Every row comes from one small tree of marks. The marks that hang from a mark follow it in brackets, in alphabetical order. Every link used is in the known rows. Which tree was each row made from?
Known rows:
kono{fisito{laper{zitul} zuze} tesodo{gugune}}: [ -8  17  33   0 -21  26  -7 -47 -11   5  -5  -1 -27 -15   9   2 -24   0
 -14  13 -17   0 -15   6  -5 -41   7 -12   2  32 -35  35 -22 -33  -8 -26
   4 -25   4]
zitul{laper{bebid{loga} fisito{kono{tesodo}}}}: [ 10 -19  26  18  -5  24   2   9 -18  31   4   3  -8 -32 -32   0   1  18
  -4  -1  -5   9  19  52  24 -36   8 -24 -16  -6  10  75 -11   6 -17  22
  28 -20  34]
fisito{kono laper{bebid}}: [  1   5  28  17   5  26 -12  11  -2  -4   9  -9 -28 -21 -25   7   3  -1
  19  13  -8   8 -16  15  -7 -42  13 -10  -3   9   2  13 -18 -21   3  -2
  -1 -23  32]
loga{bebid{laper{fisito zitul}}}: [  0 -14  13  15 -12  13  18  22  -2  36  -6  -1  -3 -25 -16   6  -5  16
  22  12   2  10   4  24   4 -22 -13 -21 -23 -17   1  45  -5  21 -26  31
  37  -4  18]
zuze{fisito{kono}}: [  5  14  14   0 -10  -1   7   4   8  -2  -7  -5 -17  -6 -18  -9   8 -13
  18  20   7  32   8  -6  -3 -19  10   6  -7   6   9  11 -14  -8   8 -31
 -20 -10  15]
fisito{laper{bebid{loga}} zuze}: [ 14   9  28  19  -1  21 -10  18  -9   9   4 -12 -28 -18 -14  11  -2   5
  10  -8  -6  -7 -35  14 -16 -42  15 -41 -11  -1   1  26  -9 -16 -21  12
  22 -11   8]
bebid{laper{fisito{zuze} zitul} loga}: [ 14  -5  18  25 -11  12   8  31  -5  45  -5  -4  -7 -28 -13  12  -8  21
  13   9   2   3   7  48  13 -43  -4 -46 -26 -24  -6  59  -8  20 -33  28
  31  -7  25]
fupe{fetamud{tesodo{gugune kono{fisito{laper}}}}}: [-15   3   4 -19  -4  24 -48 -47 -15   8  -5  -5  -2 -23  39  -1 -21 -30
  -8  14  -8  27  22  -5  -9 -12 -37   8  30  36 -35   2  -6 -11  24 -17
   4   4 -26]
zuze{fisito{kono{tesodo{gugune}} laper{zitul}}}: [  6  25  38  10 -23  28   0 -11   2   0 -12  -4 -22  -8 -20   8 -16 -14
  32  30   3  38   2  17   1 -37  12   0  -8  26 -24  21 -27 -24  15 -31
 -20 -27  14]
fetamud{tesodo}: [ -5  -4   7 -17   6   1 -13 -10  -6   4  10   4  18  -6   9  -3  -8 -15
  -6  -4 -13   6   5   4   0  -3  -3  -3   9   9 -15   4   4  -7   9  -5
   2   5 -21]
laper{bebid{loga} zitul}: [  7   0   3  36  -7  40  -5  22  -3  13 -12  -6 -10 -15 -26  -1  -8  21
  15   2 -10  -9  -9  46  16 -25   4 -41 -19 -15 -19  58  -6  11  -6  29
  50 -12  -3]
kono{fisito}: [ -9   0  -3 -10  -6  -1   4 -19   1   0  -1  -6 -17 -16  11 -20  11   4
 -15   8 -12  -2  -5 -16  -6  -6   3  12   4   6   4  18  -3  -4 -15  -9
  11  -3   5]
fupe{fetamud{tesodo{kono}}}: [ -8  -6  -8 -13   7  11 -41 -26 -10  13  -4  -2  14 -17  31  -9 -10 -31
  -6   9 -10  20  29   1  -3  -1 -35   1  19  21 -27   3   4   3  32 -13
   8  13 -27]
tesodo{gugune kono{fisito{laper zuze}}}: [-12  31  16  -8  -4  26 -20 -42  -7   3 -11  -6 -32 -10  16  18 -30  -4
  -6  10   4  10  -9 -25 -18 -47 -21  -2  29  22 -23  -3 -21 -27  -7 -38
 -16 -18  -5]
tesodo{gugune kono{fisito{zuze}}}: [-17  28   8 -11  -2  19 -18 -45  -6   4 -15   1 -24  -8  16   7 -27  -2
 -16   5   6   6   3 -23 -10 -38 -24  -3  28  18 -23   3 -18 -17  -4 -42
 -15 -11  -7]
loga{bebid{laper{fisito{kono zuze} zitul}}}: [ -2  -7  23  19  -6   7  17  21  -1  36  -3   2 -13 -28 -25   4  -4  14
  19  14   1   9   3  25   2 -42  -8 -31 -28 -16   4  46 -15  11 -23  16
  27 -11  34]
fupe{fetamud}: [ -2 -12 -10   1  -2   0 -23 -14  -7   6  -5  -4   1 -13  19  -9   2 -14
  -3   9  -1  10  21   7   0  15 -18   3   1  12  -7   4   4   9  18   4
  13  10  -7]
loga{bebid{laper{fisito{kono zuze}}}}: [ -5 -12  25   5  -5  -2  17  17  -3  33  -2   1  -7 -30 -17   1   4   7
  11   6   2  12   4  12  -5 -35  -9 -22 -21 -14  17  34 -11   9 -27  12
  16  -5  35]
loga{bebid{laper{fisito{zuze}}}}: [  0 -12  20   3  -8  -1  17  18  -6  34  -2   0  -4 -26 -10   2   2   9
  10   1   4   7   2   8  -8 -24 -12 -23 -20 -15  13  33  -4  13 -32  22
  26   1  21]
laper{fisito{kono{tesodo} zuze} zitul}: [  7   0  27  23  -2   0   4  -5  -3  23   2  14 -21 -17 -33   6 -16   7
   0  20 -14  -3  15  38  25 -49  18 -33  -9  11 -23  45 -23 -11  -2 -23
   1 -31  42]
fisito{laper{bebid} zuze}: [ 15   8  22  16   4  14  -9   9  -8   4  13 -10 -34 -15 -15  14  -3   4
  10  -3  -7 -10 -35   3 -20 -35  21 -36  -5   8   1  14 -10 -23 -16   4
  11 -12  10]
zitul{laper{bebid fisito{zuze}}}: [ 22 -16  11  17   4   8   0  11 -23  33  19   2 -26 -25 -32  12  -8  24
  -5  -7   0  -5   1  28  11 -21  20 -36  -6  -3  18  55  -3   3 -31  22
  27 -10  22]
fetamud{fupe tesodo{gugune kono{fisito{laper}}}}: [ -7   6  -2 -43  -5  18 -41 -48  -9   5   3   9  -3 -20  32  22 -40 -18
  -8  -7 -15  34   4 -11  -4 -32 -25   1  36  36 -45   3  -8 -25  22 -30
  -8  -3 -33]
tesodo{kono}: [ -3  13  -3   0   8  16 -11  -8   4   5 -13  -1  -3   3   8   4  -9  -8
   4   7   2   8   5 -13  -7 -22 -23   1  15   1 -13  -6  -6  -1  10 -22
  -8  -3  -6]
zitul{laper{bebid{loga} fisito{zuze}}}: [ 21 -15  16  20  -1  13   3  19 -21  36  10  -1 -20 -29 -31   9  -5  25
  -6 -11   0  -2   3  41  13 -29  14 -42 -13 -13  20  66  -3   8 -36  32
  36  -9  19]
loga{bebid{laper{fisito}}}: [ -4 -15  16   1 -11   4  17  19  -4  32  -4   0   3 -25  -8   1   5   8
  14   4   5  13   6   8  -4 -17 -15 -12 -18 -16  13  34  -2  19 -28  28
  29   0  19]
kono{fisito{laper{bebid} zuze} tesodo{gugune}}: [-10  12  36  -7 -20  27 -12 -47 -19  -2  -2  -3 -28 -26   8  -6 -14  -3
 -17   1 -19  -1 -17  -3 -11 -38  11 -15   6  34 -25  40 -20 -34 -14 -23
   9 -22   8]
kono{fisito{laper}}: [ -3   5   8  -6  -9   7  -1 -14  -1   1   5 -13 -28 -18  13  -6   8   3
  -2  13 -14   3 -21 -16 -18 -18   5  14   6  11   5  13  -7 -13 -20  -5
   8 -11   7]

Write each row's tree:
[-21  24   4 -13  -6  25 -17 -45  -3  -1 -19  -1 -17  -5  18   7 -25  -2
 -11   9   7  12  12 -22  -4 -28 -30  10  31  17 -24   1 -16 -12   1 -33
 -12 -13  -9] => tesodo{gugune kono{fisito}}
[-19   6  30  -4  -6  14  -7 -30  -4  -7  -9  10   6  -5  -7  -3 -11 -12
  -7   8  -1  14  21  16  15 -26  -7   5   0  18 -21  10 -20 -20  23 -31
 -25 -21  22] => fisito{kono{tesodo{gugune}}}
[  2 -10  16  17  -9   7  18  22  -3  39  -4   0  -9 -25 -18   7  -7  17
  17   8   2   5  -2  22   0 -32  -9 -33 -26 -16   3  45  -7  15 -30  25
  35  -4  20] => loga{bebid{laper{fisito{zuze} zitul}}}
[  5  11  15  18  -8  24  -2   0  -2  12   2 -16 -44 -28  -8  -5   1  16
   0   8 -22 -10 -36  10 -15 -46  15 -28 -10   3  -6  50 -15 -16 -28   3
  36 -19   9] => kono{fisito{laper{bebid{loga} zitul} zuze}}
[  4  10  28  37  -2  44  -9  23   4   7  -2 -10 -28 -22 -34  10  -5   9
  28  17 -10   6 -19  45   4 -57  10 -27 -17  -2 -12  39 -23 -12   2  12
  18 -30  30] => fisito{kono laper{bebid{loga} zitul}}
[ -4  20   6  -3   2  14 -13 -20   3   9  -7 -10 -33 -12  17   2  -4  -6
  -4  14 -10   4 -17 -28 -26 -47 -14  -2  18  12  -8   4 -14 -17  -9 -33
  -5 -12   3] => tesodo{kono{fisito{laper zuze}}}
[ -2  22  48  19  -3  28 -11 -20  -3   2  -1   5 -27  -8 -21  21 -29  -5
   9  18  -7   7 -12  32   2 -63  12 -26  -9  25 -32  16 -33 -38  15 -31
 -22 -32  29] => fisito{kono{tesodo{gugune}} laper{zitul} zuze}
[ -3   1  37   2  -5  -9   0 -21 -12  13   4  17 -13 -17 -19   8 -15  -5
 -13   6  -2   6  22  16  19 -39   9 -21   6  20 -12  24 -21 -18  -6 -30
 -18 -26  40] => laper{fisito{kono{tesodo{gugune}} zuze}}
[ -7  18  -2  -7   5   7  -8 -23   2   8 -10  -5 -26  -9  14  -9  -1  -3
 -12  10  -9   1  -7 -27 -19 -38 -15  -3  16   6  -8  10 -11 -10  -6 -38
  -3  -6   0] => tesodo{kono{fisito{zuze}}}
[  3  23  40  -3 -21  19  -1 -14  -1  -4  -9  -5 -17  -9 -12   4  -7 -21
  24  23   5  42   4   2  -5 -31   9   9  -2  26 -12  11 -22 -25  12 -36
 -28 -20  15] => zuze{fisito{kono{tesodo{gugune}} laper}}
[  0  10  13  -4  -5  -1   0 -14  -2   4   9 -12 -37 -17   9  -5   7   2
  -9   8 -15  -5 -29 -19 -24 -31  13  -4   2  11   7  13 -11 -22 -25 -15
   4  -9  11] => kono{fisito{laper zuze}}
[ 11  -1  25  42  -1  20   0  23  -6  30   0   3 -32 -33 -51   6 -10  21
   7  10 -11  -7   3  54  25 -62  20 -61 -17 -10 -13  74 -23   1 -22   8
  37 -32  40] => laper{bebid{loga} fisito{kono zuze} zitul}
[ 14  -7  10  37 -12  28   0  25 -10  29  -4   1 -15 -27 -36   6 -10  24
  14   6 -12  -7   5  52  28 -31  11 -46 -11 -11 -19  73  -7  17 -24  32
  55 -23  16] => laper{bebid{loga} fisito zitul}
[ -3  18  28  -6 -20  11   3 -19  -1  -4 -15   3  -7  -5 -14  -7  -5 -19
  10  17   6  37  19   1   5 -20   4   6  -3  21 -11  18 -18 -16  16 -41
 -26 -15  13] => zuze{fisito{kono{tesodo{gugune}}}}
[ -2  -7  -3 -39  -6   2 -31 -33 -12   1  13  18  18 -12  17  22 -38 -13
  -9 -22  -8  25  11   9  14  -3 -12  -9  20  27 -38  -1   2 -17  24 -10
  -6   7 -34] => fetamud{fupe tesodo{gugune}}
[-17   2   1 -19   1  11 -44 -50 -16  13  -5  -1  -1 -22  36  -8 -21 -27
 -20   7  -8  20  26  -7  -6 -13 -36  -5  26  32 -32   9  -5 -10  22 -27
   4   8 -26] => fupe{fetamud{tesodo{gugune kono{fisito{zuze}}}}}
[  5  10  41  32   1  33 -11  -2  -3   6   5  -1 -34 -22 -33   6 -12   1
  14  15 -21  -3 -23  37   0 -68  24 -43 -18  18 -25  43 -30 -33  10 -20
   4 -34  36] => fisito{kono{tesodo} laper{bebid zitul} zuze}
[-13   0  -1 -16   2  19 -47 -39 -16   9  -8   2  15 -14  33   1 -24 -31
  -8   6   0  25  34   4   2  -1 -41   1  27  27 -37  -1  -1  -3  34 -16
   1   9 -32] => fupe{fetamud{tesodo{gugune kono}}}
[  7  -6  20  40  -4  29  -1  23  -5  26  -3   2 -23 -31 -47   4  -9  22
  15  13 -12   0  12  58  33 -50  12 -44 -14 -10 -14  75 -20   9 -15  19
  40 -34  38] => laper{bebid{loga} fisito{kono} zitul}
[-15   9  30 -17 -26  26  -8 -51 -13  -4  -8  -2 -11 -16  21  -5 -13  -8
 -14  10 -14  10  -4  -5  -5 -22  -2  15  11  35 -27  22 -15 -25  -5 -21
  -2 -20   2] => kono{fisito{laper} tesodo{gugune}}
[ 11  14  31  37  10  28  -9  14   1   7  12  -6 -47 -21 -40  16 -11  10
  20  16 -11  -5 -31  30  -5 -64  24 -44 -15   8 -11  28 -29 -29   0  -9
   4 -30  36] => fisito{kono laper{bebid zitul} zuze}
[ -8   5  31   2   5  -4  -1 -17  -1   1  -1   9  -8  -8 -12 -11   0 -11
 -13   4 -11   2   4  10   1 -41  10 -18 -12  13  -8  17 -19 -24  15 -40
 -21 -15  30] => fisito{kono{tesodo} zuze}
[  1  -4  33   3  -1 -16   3 -10  -7  18   6  14 -12 -18 -20   0  -2  -6
 -12   8 -10   3  18  14  14 -39  14 -19  -1  14  -4  28 -17 -15  -7 -28
 -13 -23  43] => laper{fisito{kono{tesodo} zuze}}
[ 12   7  16  33  -8  44  -9  24  -1   9  -3 -12 -21 -15 -19  14 -10  13
  28   6 -10  -2 -27  37  -1 -34  10 -30 -14  -4 -16  38 -10  -3 -11  30
  37 -18   3] => fisito{laper{bebid{loga} zitul}}
[ 12 -17  26  17   4  12   2   1 -21  32  15   6 -23 -31 -37   4  -5  16
  -8   0  -6   0  13  37  18 -39  20 -33 -11   4  11  65 -14  -8 -18   3
  16 -20  39] => zitul{laper{bebid fisito{kono{tesodo} zuze}}}
[ -8 -13  27  14 -13  18  19  10  -2  34 -12   4   2 -28 -19  -3  -2   8
  18  17  -5  15  12  31  10 -36 -12 -20 -27 -10  -7  54 -15  14 -14  15
  28 -13  32] => loga{bebid{laper{fisito{kono{tesodo}} zitul}}}
[ 21  -4   9  35   0  12   0  13 -13  28  10   6 -34 -24 -43  13 -17  25
   7   7 -12 -17  -4  34  20 -35  26 -56  -4   2 -18  59 -13   1 -24  11
  40 -24  23] => laper{bebid fisito{zuze} zitul}
[  1 -10  28  23 -17  23   8  22  -1  39 -12   0   5 -32 -16   3  -3  13
  15  18  -5  17  24  60  24 -49 -10 -30 -27 -17 -14  67 -15  18 -15  19
  22 -18  38] => bebid{laper{fisito{kono{tesodo}} zitul} loga}
[  6 -13  17   6 -13   7   6  28  -6  36  -6  -5   7 -29   0   6   4  10
   9   3   6  14  17  30   9 -25 -14 -21 -16 -22   9  43   0  24 -32  32
  23  -2  23] => bebid{laper{fisito} loga}
[ 16  -9   5  34  -5  20  -1  14 -11  23   7   4 -25 -23 -37  10 -15  22
  15  13 -11 -10   5  38  27 -23  18 -40  -2   3 -20  59 -10   9 -18  22
  42 -25  21] => laper{bebid fisito zitul}
[  3  -2   6  23 -12  29   4  30   3  27 -13 -10   8 -17  -2   4  -3  18
  19   9   2   8   2  47   8 -29 -17 -29 -31 -28  -9  45  -3  24 -15  34
  30   0   7] => bebid{laper{zitul} loga}
[-10   3  -8 -45  -5  13 -39 -51  -9   5   0  13   5 -19  32  14 -39 -16
 -16 -11 -14  30  14 -11   4 -25 -28   0  36  31 -45   6  -5 -19  24 -34
  -6   1 -36] => fetamud{fupe tesodo{gugune kono{fisito}}}
[-22  14   9 -28   0  22 -28 -47  -9   4  -4   3   5 -10  24   1 -29 -16
 -16   3  -6  17  14 -14  -3 -25 -28   6  33  25 -34   6  -8 -16  10 -31
  -8  -4 -28] => fetamud{tesodo{gugune kono{fisito}}}
[  2  -5 -15 -36   6   6 -34 -21  -2   9   5  12  16 -12  23  12 -25 -18
  -4 -14 -18  26   9  -3   1 -21 -21  -8  23  19 -36   1   2 -11  33 -24
  -4   9 -33] => fetamud{fupe tesodo{kono}}
